What can hang from each mark
bidomo: famo fegi zusu
fuzu: fegi
fegi: bidomo boseda fuzu
boseda: kativip kisubeg
kisubeg: boseda
lisi: bidomo
kativip: boseda

Each row was made from one small tree. The marks that hang from a mark follow it in brackets, in alphabetical order. Every link used is in the known rows. Write each row's tree.
Known rows
fegi(bidomo boseda(kisubeg) fuzu): [-0.92 -0.41  1.34  1.54 -0.88 -0.84 -0.17 -0.09 -1.05  0.02 -0.12 -1.84
 -0.71  0.93  0.71  1.20 -1.51  0.11 -0.78 -0.33]
fuzu(fegi(boseda(kativip))): [-0.55  0.71 -1.04  0.53  3.60  0.02 -0.05 -0.11  1.32  0.35  0.27 -1.27
  0.21 -0.49 -1.16  0.16  0.94 -1.45  0.70 -1.25]
fegi(boseda): [-0.08  0.47 -0.75  0.02  0.09  0.16  0.19 -0.17  0.49 -0.23 -0.58  0.15
 -0.12  0.52  0.09  0.27  0.32 -1.51  0.41 -0.53]
lisi(bidomo(famo)): [ 2.27  0.77  0.96 -1.44 -0.36 -0.12  0.67 -0.04  1.11  0.03 -0.88  1.55
 -0.14 -0.47  1.18  0.58  0.30 -0.23  0.49  0.59]
kativip(boseda): [ 0.25  1.50 -0.97  0.16  2.87  0.02  0.45 -0.27  1.74 -0.05 -0.46  0.20
 -0.22 -0.23 -1.02 -0.51  0.40 -1.66  1.27 -1.05]
fegi(bidomo(famo) boseda): [ 0.04  0.56  0.78  0.37 -2.32  0.16  0.36 -0.04  0.13 -0.18 -0.02 -0.01
 -0.99  0.94  0.71  1.16  0.12 -0.43 -0.10  0.44]
fegi(boseda fuzu): [ 0.61 -0.08 -0.35  0.28 -1.60 -0.33 -0.21 -0.10  1.20 -0.15 -0.43 -1.17
  0.34  0.67  0.32  0.25 -0.62 -0.04 -0.02 -0.42]
fuzu(fegi(bidomo)): [ 0.78  0.05 -0.39 -0.02  2.49 -0.46  1.08 -0.30  0.63 -0.27  0.48 -3.72
 -0.21 -1.67 -0.79  0.67 -0.34 -0.81  1.02  0.12]
bidomo(famo fegi(boseda)): [-0.87  0.22 -0.38 -1.04 -2.60  1.15 -0.44  0.02  1.00  0.20 -0.24  0.48
  0.32  0.97  0.40 -0.02  0.87 -1.56  0.06 -0.33]
fegi(bidomo boseda): [-0.66  0.07  0.35  0.67 -1.28 -0.18  0.77 -0.20 -0.49 -0.36  0.10 -1.23
 -0.62  0.07  0.00  0.77 -0.23 -0.71  0.14  0.13]
boseda(kativip): [-0.06  1.47  0.13 -0.21  1.40 -0.33  0.54 -0.03  1.71 -0.09 -0.24  0.56
  0.71 -0.64 -1.20 -0.48  0.74 -0.11  0.69 -0.02]
bidomo(famo fegi(boseda(kativip)) zusu): [-1.53  0.14 -0.47 -0.47 -1.21  1.00 -0.79  0.34 -0.08  0.36  0.41  3.42
  0.49  0.83 -0.55 -1.33  1.53  0.65 -0.47  0.04]
fuzu(fegi(bidomo boseda(kisubeg))): [-1.13 -0.10  0.11  1.54  4.23 -0.20  0.10 -0.26 -1.52  0.18  0.16 -2.79
 -1.17 -0.12  0.23  1.49 -0.53 -2.09  0.12 -0.90]
bidomo(famo fegi zusu): [ 0.42 -0.05 -0.90 -1.59 -0.70  0.89 -0.27  0.19  0.27 -0.12 -0.10  2.41
  0.62  0.11 -0.07 -1.36  0.68  0.47  0.13  0.78]
kisubeg(boseda(kativip)): [ 0.27  2.27  0.79  0.74 -0.23 -0.06  0.82 -0.04  1.36 -0.47 -0.82 -0.33
  0.22 -1.18 -1.46  0.45  0.11 -0.93  0.83 -0.35]
fuzu(fegi(bidomo(zusu) boseda(kativip))): [-0.90 -0.38 -0.52  1.49  3.23 -0.34  0.25  0.03 -1.21  0.03  1.24 -0.49
 -0.51 -0.80 -1.28 -0.21  0.46  0.82  0.04 -0.06]
fuzu(fegi): [ 1.38  0.52 -1.50 -0.73  3.98 -0.07  0.55 -0.26  1.66 -0.20 -0.20 -2.30
  0.33 -1.22 -0.69  0.03  0.19 -1.59  1.30 -0.51]
fegi(bidomo(zusu) boseda(kisubeg) fuzu): [-0.64 -1.07  0.84  1.81  0.14 -0.76 -0.48  0.03 -2.75 -0.11  0.09  0.17
 -0.88  0.99  0.69  0.25 -1.43  1.52 -1.14  0.28]
kisubeg(boseda): [ 1.21  1.70  0.17  0.45 -0.91  0.06  0.90 -0.19  0.78 -0.81 -1.18 -1.20
 -0.17 -0.94 -0.59  0.78 -0.50 -1.77  1.02 -0.22]
lisi(bidomo): [ 1.44  0.37  0.51 -1.16  0.58 -0.46  1.02 -0.19  0.47 -0.19 -0.65  0.26
  0.13 -1.40  0.46  0.24  0.05 -0.57  0.67  0.34]
lisi(bidomo(famo fegi zusu)): [ 1.03 -0.54  0.03 -1.93 -0.92  0.53  0.08  0.16 -0.41  0.14 -0.07  2.91
  0.41 -0.81  0.71 -0.86  0.71  0.83 -0.07  0.95]
fegi(bidomo boseda fuzu): [ 0.24 -0.52  0.69  0.92 -3.48 -0.70  0.33 -0.10  0.21 -0.35  0.31 -2.62
 -0.20  0.36  0.12  0.87 -1.02  0.74 -0.38  0.11]

Write each row's tree
[-1.59 -1.26 -0.55  0.29 -0.01  0.17 -1.25  0.11 -1.88  0.26 -0.07  0.76
  0.46  0.97  0.30 -0.79 -0.77  0.46 -0.88 -0.49]
bidomo(fegi(boseda(kisubeg) fuzu) zusu)
[-1.37 -0.81 -1.65 -0.55 -0.46  0.81 -0.37  0.02 -1.36 -0.11  0.23  1.46
  0.44  0.13 -0.43 -1.23  0.57 -0.47  0.04 -0.11]
bidomo(fegi(boseda) zusu)
[ 1.19 -1.65 -0.02 -1.45 -2.16 -0.40  0.00  0.07 -0.31 -0.05  0.20  0.47
  1.14 -1.41  0.11 -1.23 -0.58  2.06 -0.26  0.66]
lisi(bidomo(fegi(fuzu) zusu))
[-0.67 -0.43 -1.09 -0.75 -1.52  1.16 -0.72  0.20 -0.68  0.05  0.06  2.68
  0.14  1.05  0.36 -0.96  0.90 -0.17 -0.23  0.28]
bidomo(famo fegi(boseda) zusu)
[ 0.98 -0.97  0.69 -1.72 -3.28 -0.47  0.24 -0.07  1.15  0.13 -0.03 -1.79
  1.30 -1.46  0.18 -0.35 -0.58  0.68  0.08  0.10]
lisi(bidomo(fegi(fuzu)))
[-2.86  1.06  0.88 -0.04  0.36  0.86 -1.09  0.22  0.03  0.86 -0.26  1.90
  0.13  1.43  0.05  0.04  1.08 -1.54 -0.57 -1.06]
bidomo(famo fegi(boseda(kativip kisubeg)))
[ 1.88 -1.21  0.46 -1.69 -2.85 -0.08 -0.31  0.21  0.30  0.16 -0.01  1.58
  0.84 -0.57  0.84 -0.90 -0.14  2.38 -0.54  0.93]
lisi(bidomo(famo fegi(fuzu) zusu))
[-2.60 -0.04 -0.31 -0.13  0.74  0.69 -0.65 -0.11 -0.99  0.37 -0.39 -0.07
  0.10  0.67  0.20  0.04  0.09 -2.59 -0.08 -1.09]
bidomo(fegi(boseda(kisubeg)))
[ 0.77 -0.52 -0.79  0.87  2.05  0.25  0.06  0.01 -1.01 -0.08  0.65  0.00
 -1.12  0.10  0.36  0.52  0.22  0.32 -0.02  0.44]
fuzu(fegi(bidomo(famo zusu) boseda))
[ 2.06 -0.36  0.81  0.13 -2.26 -0.63  0.24  0.20  0.12 -0.46  0.18  0.57
 -0.22  0.29  0.49 -0.19 -0.86  3.20 -0.54  1.68]
fegi(bidomo(famo zusu) fuzu)
[ 1.48  0.50  0.03 -0.28  1.73 -0.09  0.74 -0.09  1.38 -0.12  0.30 -2.35
 -0.50 -0.73  0.07  0.97  0.01 -0.46  0.77  0.49]
fuzu(fegi(bidomo(famo)))
[ 1.96  0.26  1.37 -0.03 -3.49 -0.64  0.50  0.06  1.62 -0.32 -0.02 -1.65
 -0.03  0.25  0.50  0.67 -0.88  1.60 -0.20  1.03]
fegi(bidomo(famo) fuzu)
[-2.17  0.48  0.69  1.84  4.67 -0.42  0.03 -0.10 -1.18  0.45  0.62 -2.00
 -0.82 -0.26 -0.72  1.15  0.08 -1.28  0.01 -1.11]
fuzu(fegi(bidomo boseda(kativip kisubeg)))
[ 1.27  0.21  0.42 -0.08 -0.31 -0.10  0.65  0.12 -0.63 -0.51  0.09  1.81
 -0.65  0.03  0.24 -0.20  0.02  1.63 -0.08  1.63]
fegi(bidomo(famo zusu))
[ 1.83 -0.12 -0.56 -0.03  2.84 -0.08  0.55  0.02 -0.21 -0.25  0.58 -0.20
 -0.68 -0.73 -0.03  0.14  0.06  0.93  0.32  1.00]
fuzu(fegi(bidomo(famo zusu)))
[ 0.17 -1.01 -0.69 -0.62 -3.28  0.65 -1.07  0.26  0.30  0.11  0.16  1.48
  0.62  1.27  0.49 -0.91 -0.01  1.34 -0.77  0.22]
bidomo(famo fegi(boseda fuzu) zusu)
[ 0.89 -0.03  1.18  0.66 -4.33 -0.34  0.01  0.05  0.93 -0.09  0.05 -1.43
 -0.56  1.23  0.98  1.10 -0.71  0.99 -0.57  0.50]
fegi(bidomo(famo) boseda fuzu)
[-1.63  0.83 -0.24  1.07  6.23 -0.07 -0.55 -0.07  0.04  0.66 -0.12 -0.78
 -0.26  0.10 -0.62  0.55  0.59 -2.10  0.30 -1.73]
fuzu(fegi(boseda(kativip kisubeg)))
[-0.71  0.33 -1.08  0.66  5.88  0.12 -0.39 -0.24 -0.46  0.32 -0.51 -1.38
 -0.61  0.24  0.29  0.91 -0.16 -2.89  0.47 -1.59]
fuzu(fegi(boseda(kisubeg)))
[ 1.17 -0.62 -0.43 -1.35 -2.87  0.36 -0.64  0.27  1.04 -0.05  0.03  1.17
  1.09  0.34  0.14 -1.32 -0.16  1.95 -0.32  0.80]
bidomo(famo fegi(fuzu) zusu)
[ 0.26 -0.12  0.16  0.61 -1.19  0.25  0.15  0.13 -1.32 -0.31  0.20  2.04
 -1.11  0.95  0.68  0.24  0.17  1.09 -0.53  1.02]
fegi(bidomo(famo zusu) boseda)
[-1.84  0.23  2.17  1.98 -0.55 -1.04 -0.27  0.06 -0.68  0.31  0.27 -1.21
 -0.37  0.71 -0.23  0.85 -0.85  0.90 -0.99 -0.46]
fegi(bidomo boseda(kativip kisubeg) fuzu)
[-1.40 -0.97 -0.47  0.15 -2.34  0.05 -0.86  0.25  0.05  0.23  0.73  0.83
  1.31  0.27 -1.14 -1.58  0.28  1.84 -0.67 -0.25]
bidomo(fegi(boseda(kativip) fuzu) zusu)
[-1.43  0.63  1.06  1.31  1.03 -0.67 -0.80  0.09  0.24  0.44 -0.47 -0.07
  0.22  1.15 -0.08  0.31 -0.35  0.06 -0.67 -1.14]
fegi(boseda(kativip kisubeg) fuzu)
[-0.69 -1.40 -0.69 -0.84 -1.00  0.49 -0.08 -0.03 -1.92  0.12  0.22  1.84
  0.24 -0.74  0.36 -0.84  0.40 -0.12 -0.20 -0.01]
lisi(bidomo(fegi(boseda) zusu))
[ 0.39 -1.15 -0.40 -1.57 -0.11  0.13  0.39 -0.01 -1.10 -0.07  0.16  1.76
  0.70 -1.67 -0.10 -1.28  0.35  0.51  0.06  0.68]
lisi(bidomo(fegi zusu))
